Each row was made from one walk, in order. Every step used is in the known rows, and no mark comes twice. Write each row's walk.
In the rows, zero is written as 128.
Known rows
L -> Z -> T -> C -> U: [101 147 101 101 154 149 150 113  74 152 152 106 156  91 135 120 121 152
 154 117 141 115 140 119 111 115 120 125  79 151  80 135 104  73 105 116
 113 131 144 104 117 107 139  88 128 175 159 190 120 105 109 175 101 121
 141 158 151 181 125 100 173 142 132  78 149 129 118 123 131 109 110 139
 154  83 110 121 156 174 135  92 133 129 154 144]
U -> Z -> L -> M: [142 171 155 155 104  91 120 106 198 126 106 156  75 150 145  91  87 139
 153 127 127 127 128 124 184 141 107 125 141 129  95 160  82 161 114 155
 157 171 140 128 164 143 103 155  50  90 107  59 108 113 110  86 147 137
 131 115 130 120 151 123 113 120 146 157 109 160 136  96 164 134 149 103
 117 173 109 172  95 108  99 118 122 111 106  85]
M -> U -> C -> L -> Z: [183 145  99 126 107 156  92 138  71 146 191 128 110  66 178 121 138 118
 125  78 129 145 123 188 126  77  92  98 113 136 163 129 178 119 110  67
 120  99 173 105 178 119 159  96 169 145 135 123 124 136  80 155 119 120
 136 113  70 144 121 201  88 109 110 105 137 114 136  81 113  76 140 117
 165  77 126  92 144 145 116  67 164 143 129 112]
Z -> L: [130 121 146 131 155 114 147 105 198 125 101 143  76 190 115 165 109 131
 136 147 134 137  99 152 162 143 123 180 114 108 136 193 126 157 131 152
 181 132 138 133 154 120 122 161 179 110 126  67 141 146 118 132 139 116
  89 140 123 138 146 118 135 118 159 159 142  99 125 114 166 114 134  86
 101 115 113 122 122 107 144 183 109  92 110 132]
C -> L -> M -> U -> Z -> T: [147 132 106 125  88  81 101 128  35 123 129 168  98 100 159  85  92 105
 147  55 152 113 159 172 143 118 150  75 133 168  58 115  98 132  72 103
  88 143 162 123 113 103 159 155  56 132 107  82 130 127 102 144 116 110
 182 105  40  55 159 129  74 146 176 111 107 149 117 113 125 123 159 151
 183 190 136 138 123 125  84  17 141 166 150  42]
C -> U -> Z: [148 187 107 136 138 154 128  97 126 102 134 137  92 157 128 107 157 161
 161 120 136 118 119 106 181 122 109 123 107 141 179 120 150 153  87 159
 176 125 146  94  73 105 135 138 116 179 104 112 186 107 144 130 116  89
 141  78 186 143 172 127 167 105 120 158 163  99 115  94 144 138 130 107
 172 101 136  95 165  65 128 103 131  83 157 159]
T -> C: [ 91 102 165 124 183 187 100 114 156 140 145 105 147 199 125 158 188 138
 102 146 111 115 125 129 126 117 127 172 104  91 165 140 135 139 167 181
 167 139 124 106  95 146  90 123 160 134 142 162 134 114 135 120 151 125
  96 159 152 205 102 137 152 123 120 142 150  98 135 144 111  90 118 103
  78 131 115 124 118 135 198 178 101 138 135 177]
C -> L: [114  76 149 127 148 137 162 108 133 105 140 119 114 189 108 164 144 103
 111 117 140 130  87 170 115 150 135 148 126 102 193 167 145 147 107 157
 146 149 155 100 121 130 120 155 185 125 113 112 169 142 118 143 141 125
 127 117 114 122 138 150  94 132 125 156 140  54 122 129 137 124 167  95
 127 102 133 101 130 135 150  88 120  86 132 163]
C -> L -> M: [116  40 160 132 125 116 162 129 133 101 136 124 117 181 105 152 149  90
 109 109 125 106 131 190 108 175 147 140 138 124 180 159 131 171 124 171
  99 195 150 105 128 145 113 150 132  86 109 105 159 106 106 126 131 143
 156 128 105 125 121 155  92 151 104 165 106  96 131 136 127 153 196 120
 115 171 141 147 102 169 126  56  97 112 114 119]
M -> T: [127  99 142 115 163 125 166 141 184  93 125  76  69 167  79 139 143 121
 136 179 164 135 139 105 149 129 156 159 185  79 139 113 177 113 167 125
 137 115  94 130  43 150 114 130 158 142 143  81 169 140  98 145 130 111
  96 163 133 162 151 133 119 168 132 139 146  74 128 157 134 137 112 108
 141 116 106 119 182 136 175 183 116 111 118 169]
M -> T -> C: [ 90 103 150 112 177 154 133 149 163 122 139  78 135 136 109 151 166 127
  98 201 127 137 129  96 125 117 146 148 168  87 134  91 137  95 183 127
 130 121  60 126  79 152 104 112 156 141 171 158 136 129 125 126 142 137
 101 154 131 162 108 130 128 158 124 118 139 112 151 177 126 118 108 126
 102 138 118 125 150 147 185 188 112 167 126 182]
U -> Z -> L -> M -> T: [148 171 124 145 104  68 147 152 211 108  91 130  52 101 133  82  64 117
 152 192 142 161 143 103 194 158 133 100 188 115  72 115  95 124 136 102
 122 153  86 155 136 151 129 146  44  99 139  69 108 133 103  99 130 143
 145 123 118  80 166 116  87 152 155 130 107 162 147 132 171 168 124 123
 139 174 124 172 126 112  99 141 132 138  92  80]
Z -> T -> C: [ 79 109 152 102 180 147 119 111 126 140 127 100 126 175 137 160 149 124
 121 115 148 121 129 118 103 111 138 177  93  94  68 127 114 115 150 146
 139 120 112 132  79 137  88 127 142 142 157 146 101 142 125 130 145 120
 107 182 129 173 106  86 155 132 145 121 145  92 119 165 119  92 115 132
  86 145 105 135 124 170 188 171  96 151 160 159]
M -> T -> C -> L -> Z: [ 95 113 113 124 144 141 170 142 129 141 170  96 180  48 129 113 128 109
 103 193 118 167 102 134  91 136 135  97 175 108 132  94  87  67 122  93
  77 151 119 107 165 160 147  94 137 132 194 202 124 116  96 164 125 170
 144 149 110 123 112 174  57 160 101  79 131 119 135 138 140 113 128 126
 167  76 136 113 124 178 147  82 169 152 113 164]
L -> Z -> T -> C: [ 97 141 134 119 163 137 129 104 133 155 161  87 155 111 147 120 122 131
 150 116 153 131 130  97 103  97 112 144  90 100  52 132  70  91 116 126
 130 124 139 110 123 160 104 100 113 132 189 152  97 113 103 147 153 156
 119 205 136 208 124 100 133 141 137  81 142 115 109 139 130  70  90 122
 126  86  90 145 136 190 171 139 122 141 147 136]
M -> L: [135 103 140 148 146 128 137 128 124 112 113 123  93 186  96 161 157  96
 118  76 140 132 107 110  88 114 125 152 150  85 169 154 159 153 133 123
 152 134 166 132 132 130 126 155 193 118 124  81 155 132 118 137 135 116
 106 142 126 128 148 113 117 133 127 180 129  88 126 110 119 120 139  82
 140 127 130 103 122 110 150 196 121  98 123 119]
T -> C -> L -> M: [ 76  51 154 123 141 158 130 132 112 142 135 129 173 159 136 159 178 119
  70 122  88 102 129 180  86 161 144 150 119 134 180 134 101 144 151 180
  91 197 130 114 162 143 105 125 106  91 123 188 121  93 126 112 139 157
 141 123 104 123  84 161 100 135 101 141 105 131 151 158 116 128 177 145
  96 192 150 147  70 169 133  69 106 166 126 133]
Z -> L -> C: [148 125 147 127 153 126 108 119 190 150  93 178 166 179 127 172  84 162
 112 145 147 144 119 154 152 123 111 166 105 110 129 158 148 163 149 173
 168  85 128 145 128 131 117 166 144 107  75 106  98 150 183 107 142 129
  83 155 126 158 124 160 162  89 122 130 128 118 137 126 166  96 100 105
  37 115 144 146 118 119 138 206 135 136 108 143]
Z -> L -> C -> U -> M: [162 112 133 132  71 130  85 120 132 130  84 188 189 158  91 139 126 150
 113 130 118  94 154 155 136 160 146 135  82 180 154 128 174 177 169 190
 126  68 105 179 129 102 126 143 147 119  38 129 108 143 224 108 108 115
 114  99 166  99 110 120 192  75 135 147 117 172 109 125 105 167 118 169
  56 124 160 145 125  65  82 165 118  94 124 119]

Write each row's walk
[104 207 103 137 135 148  92  91 131 150 101 171 148 116 173 120 110 180
 138 158 101 141  95 110 178 130 101 110 102 167 142 162  86 113  90 134
 183 129 123 118 184  76 149 139 108 162 115 185 125 130 177 109 115 111
 114  59 183 106 126 129 170  82 138 129 134 168 148  92 167 122 130 118
 129 103 148 107  92  70 111 136 150 131 139 153] => T -> C -> U -> Z -> L
[147  96 138 120  88 143 157 162 131  74 125  79  99 145  42 119 178 108
 135 173 138  86 173  97 140 174 194 126 145 137 165  81 200 132 183 135
  92 108  64 167  47 128 114 111 169 154 104  96 181 148 138 140  95 100
 145  96 163 100 143 104 158 157 139 157 132 131 113 185  72 212 131 172
 153 121 129 124 184  81 112 144  86  70 127 155] => C -> U -> M -> T
[145 131 108 123 125 105 168 130 106 154 172  98  95  94 193 124  90 101
 152  91 151 167 107 157  96 102  93 133  89 119  70 133 118 123  97  56
 100 129 156 135 167 144 132 114 139 144 169 106  85 164  81 138 150 150
 150 170 123 141 107 118  97 125 107  99 149  81 111 119 106 102 141 126
 143  72 105 113 144 202 120  71 157 103 155 144] => U -> C -> L -> Z -> T
[156 134 120 160  56 129 139 135  68  93 124 121 148  97  62 100 162  93
 154  52 107  97 151  91  83 132 142  87 129 154 187 137 146 154 126 111
 114 127 169 146 159 113 151  98 157 115 107 119 153 118 128 142 102 120
 154 112 163  91 151 102 143 121  97 147 116 159  84 102  77 182 140 143
 191  95 125 127 136  77  77 130 131  59 117  83] => C -> U -> M -> L -> Z
[180  94 152 127 120 173  57 163 104 125 157 126  52 160 149 138 188 132
 112  91 130  75 192 176 156  76 122 142 110 118 153 110 214 168 184  98
 121 113 121 152  99 132 112 103 140 130  95  81 117 120  84 121 125 119
 115 142  87 181 105 168 151 136 133 141 111 137 147 137  79 117 156 157
  84 184 101 139 138 148 125 141 100 181 138  79] => L -> M -> U -> C
[139 122 159 175  62 125 122 132 129 116 142 110 132 121  68  98 154  69
 139  58 113 106 129  77  74 106 133 111 145 101 141 143 124 169 138 125
 127 135 160 145 158 174 119 110 153  90 144  75 120 123 112 115 152 149
 130 161 135 126 142 101 106 136 116 157 117 150  79 111  66 144 110 127
 166 112 103 158 105  86 104 177 121  67 104  91] => U -> M -> L -> Z
[102 170  93 119 134 124  73 112  18 164 144 154 149  78 193 104 103 130
 131  87 121 139 119 148 113  78 132  74 113 157  61 104 102  96  79  94
 126  98 145 105 137  94 168 142  98 161 146 158 111 145 132 147 119 114
 149  94  73  65 114 123  80 107 170  94 136 129 131 108 127  76 115 143
 161 155 139  99 108 107 128  55 154 190 174 106] => M -> U -> Z -> T -> C -> L
[132  88 142 131 119  71 178 156 199 109  83 125  62 126 103 134  93 111
 130 206 142 129 139 133 166 170 161 135 189 115  92 133 127 120 156 113
  85 162  92 172 137 131 111 140 113  78 133  73 120 133  87 123 125 135
 120 156  96  98 156 129 117 157 151 132 100 147 156 173 165 179 144 131
 126 177 108 168 136 159 110 157 101 142  88  87] => Z -> L -> M -> T
[146  94 143 122 108 101  87 137 133 119 107 181  77 147 112 141 121 116
 130 104 138  99 167 199 193 139 149 126 143 144 124 172 136 153 138 137
 136 135 154 143 166  99 134 146 142  87 101  62 139 124  95 140 110  98
 116 121  50 122 159 152 129 133 180 140  88 172 137 116 158 124 150 136
 126 196 113 158 124 126  97 141  95 178  97  42] => Z -> L -> M -> U
[ 94 144 105 136 138 105 137 120  80 166 140 100 162  74 144 122 102 104
 140  65 131 148 119  85  48  82 123 115 130  97  44 126  65  93 101  61
 114 131 166 131 184 136 129 124 132 111 194 155  76 125  89 158 147 149
 114 188 114 143 116  88 111 137 131  90 128 133 122 115  99  90  90 120
 153 108 113 146 112 176 148 167 155 150 136 105] => M -> L -> Z -> T -> C
[133 112 124 144 137 122 168  91 140 118 173 115 135 113 110 132 124 105
 135 107 143 146  87 156 124 146 112 124 142 107 182 169 102 132  74 152
 134 153 179  78 160 149 136 118 161 118 145 118 157 109 101 151 144 145
 151 147 117 158 147 165  82 142 107 128 136  80 101  91 159 106 144  86
 183  63 127 116 133 150 135  54 146  83 105 143] => C -> L -> Z
[173 106 100 130 131 156 114 154  71 127 104 175 187 155 112 166 151 157
 103  69 130 125 130 129  70 104 123 129 118 149 189 107 201 153 116 133
 133  90 151 139 101 102 149 160 181 143  50 168 145 131 191 139 100 112
 114 102 160 114 128 127 172  93  83 140 132 120 139 108 117 158 128 123
 102 120 173  99 152 102 120 177 155 147 120 131] => M -> L -> C -> U
[ 88  93 139 142  87 136 141 155 125 124 171  73 195  51  97  92 145  82
  97 182  96 139 122 108  76 152 158  85 166 120 128  92  96  95 162 109
  68 148  85 135 149 172 132  72 129 110 181 180 113 125 120 123 138 182
 161 133 117  95  97 151  70 163 103 102 113 167 125 172  74 140 117 168
 144 107 137 146 104 144 107  80 132 118 119 139] => U -> M -> T -> C -> L -> Z
[149 205 132 147 136  96 112  90 204 132 113 151  73 160 151 111  77 136
 169 146 131 154  84 112 193 117  99 132 137 110 110 164 101 151  97 145
 198 127 130 125 164 124 129 163  99 119 130  63 134 151 136  98 156 123
 105 116 146 125 163 121 113 105 157 154 140 128 123  87 169 102 109  84
 124 115 127 120 113  78 125 160 141  90 123 138] => U -> Z -> L
[120 203  83 123 127 122 137 130 140 137  92 138 129  63 161  97  86 165
 144 219 102 165 111  94 180 137 114  92 153 170 106 103 111  65 113  91
 142 117  68 134 153  80 167 125  95 161 140 193 127 145 160 132  97 110
 127  68 167  73 133 121 141 109 149 103 126 174 167 119 164 152 109 132
 157 123 139 103 127  79 112 149 166 146 141 145] => M -> T -> C -> U -> Z -> L
[ 98 137 132 113  81 145 121 122  72 132 151  89 178  80 106  96 154 121
 147  97 127  85 171  98  96 143 162 110  70 170  75 115  94 111 152 144
  96 116 128 152 118 130 118  75 112 152 150 180 102 117 139 145 110 128
 155 152 163 149 112  62 163 133 143 101 137 164  83 146  68 140 105 188
 138 109 114 147 136 132 107  94 103  97 165 121] => L -> Z -> T -> C -> U -> M
[116 185  94 114 156 162 127 139 118 114 133 109 132  77 141 107 155 162
 127 198 101 133 130  69 156 121 129  99 151 138 139  70 147  82 126 101
 126 117  69 110  75 110 139 113 105 188 144 192 151 118 153 133 117 110
 144  93 187 119 133 122 153 130 118 106 154 137 148 145 135 151 103 138
 168 117 143  94 158  96 134 121 147 146 157 181] => M -> T -> C -> U -> Z
[ 98 171 117 136 109 128  94 116 128 139 103 172 144 106 172 107 122 168
 131 138  76 113 133 129 166 165 105 100 101 194 131 135  77 126 112 147
 141 168 117 131 193  92 136 138  50 115 110 185 116  99 155  89 107 123
 144  79 160  99 119 125 156 104 139 127 101 196 163 107 159 143 151 150
 120 174 140 155  80 108  89  89 125 156 123 101] => T -> C -> U -> Z -> L -> M
[174 199  92 119 138 130 107 115  86 134 125 163 151 146 159 114  95 192
 165  89 158 130 152  89 136 100  99 129  83 167  64  81 156 136  86 141
 147  61 134 130  41 112 125 144  70 176  61 136 121 142 202 118 115 112
 141 116 162 145 143  98 175  87 127 105 154 111 111 114 131 121  88 146
 114 117 147 115 168 112 124 123 145 132 174 143] => L -> C -> U -> Z -> T
[156  57 132 120 115 127 160 189 139 114 135  84  83 116 158 128 145  94
  98 162 120 145 144 163 100 142 147 136 163 121 145  75 182 136 179  67
  42 165  70 157 132 159 123 128 124 107 130 123 106 148  98 107 136 159
 159 115 100  92  87 151  80 161  92 135 112 126 162 180  83 159 184 159
 105 175 122 136 132 189 113  84 126 143 117 127] => U -> C -> L -> M -> T
[148 195  98 107 139 122 155 106  87 108 117 123  84 147 144 105 107 147
 179  95 160 125 136  95 150 122 124 130  92 144  80 121 132 121  69 119
 162 113 146 116  61 100 143 147  97 184 109  98 153 131 132 138 112  88
 152 112 177 125 171  60 161 120 151 130 167 103  95 109 148 136 117 124
 174 106 134 108 180 106 118  96 130  92 181 129] => C -> U -> Z -> T
[164 129 114 122 132 129 125 118 137 137  90 209 169 156 123 167  98 184
 119 145 130 121 130 161 146 146 108 159  99 176 159 154 169 142 130 166
 158  81 131 135 129  83 141 153 149 141  51 139 130 138 204 133 101 106
 105 105 149 131 126 141 197  82 118 129 129 129 144 109 172 134 117 117
  72 109 166 102 153 115 119 167 134 133 114 141] => Z -> L -> C -> U
[161  99 129 147 143 140  99 145 119 134 121 161 167 184 121 163 151 137
 101  70 140 137 129 116  65  90 104 146 150 102 158 116 181 174 145 138
 142  86 150 145 112 148 120 159 161 115  83 116 117 130 183 121 151 137
  81 158 118 148 117 121 142  99  93 145 128 114 128 107 106 121  95  98
  79 131 151 110 110 120 157 225 145 142 114 137] => M -> L -> C
[ 88 104 128 131 148 158 139  96 125 146 176 125 195  89 152 141 144 116
 103 135 108 151  88 161  95 117 110 117 121 117 172 154  71 111 109 145
 129 158 167  88 182 145 120  94 142 117 168 199 124 104 112 142 148 159
 132 144 115 165 101 177  85 127  87 105 141 114 120 108 142  85 136 103
 149  82 144 116  94 164 154  61 153 129 124 170] => T -> C -> L -> Z
[ 96  85 137 125 135  95 138 156 190 137  95 122 134 107 123 142 114 122
  99 213 111 135 141 134 147 165 159 139 172 115  80 125  99 104 190 116
  87 170  60 166 162 143 117 114  98  84 155 145 100 132 112 110 130 153
 124 146  95 107 103 131 116 156 144 112  89 182 176 176 132 155 133 148
  89 202 116 166  97 170 126 171 111 187 105 108] => Z -> L -> M -> T -> C
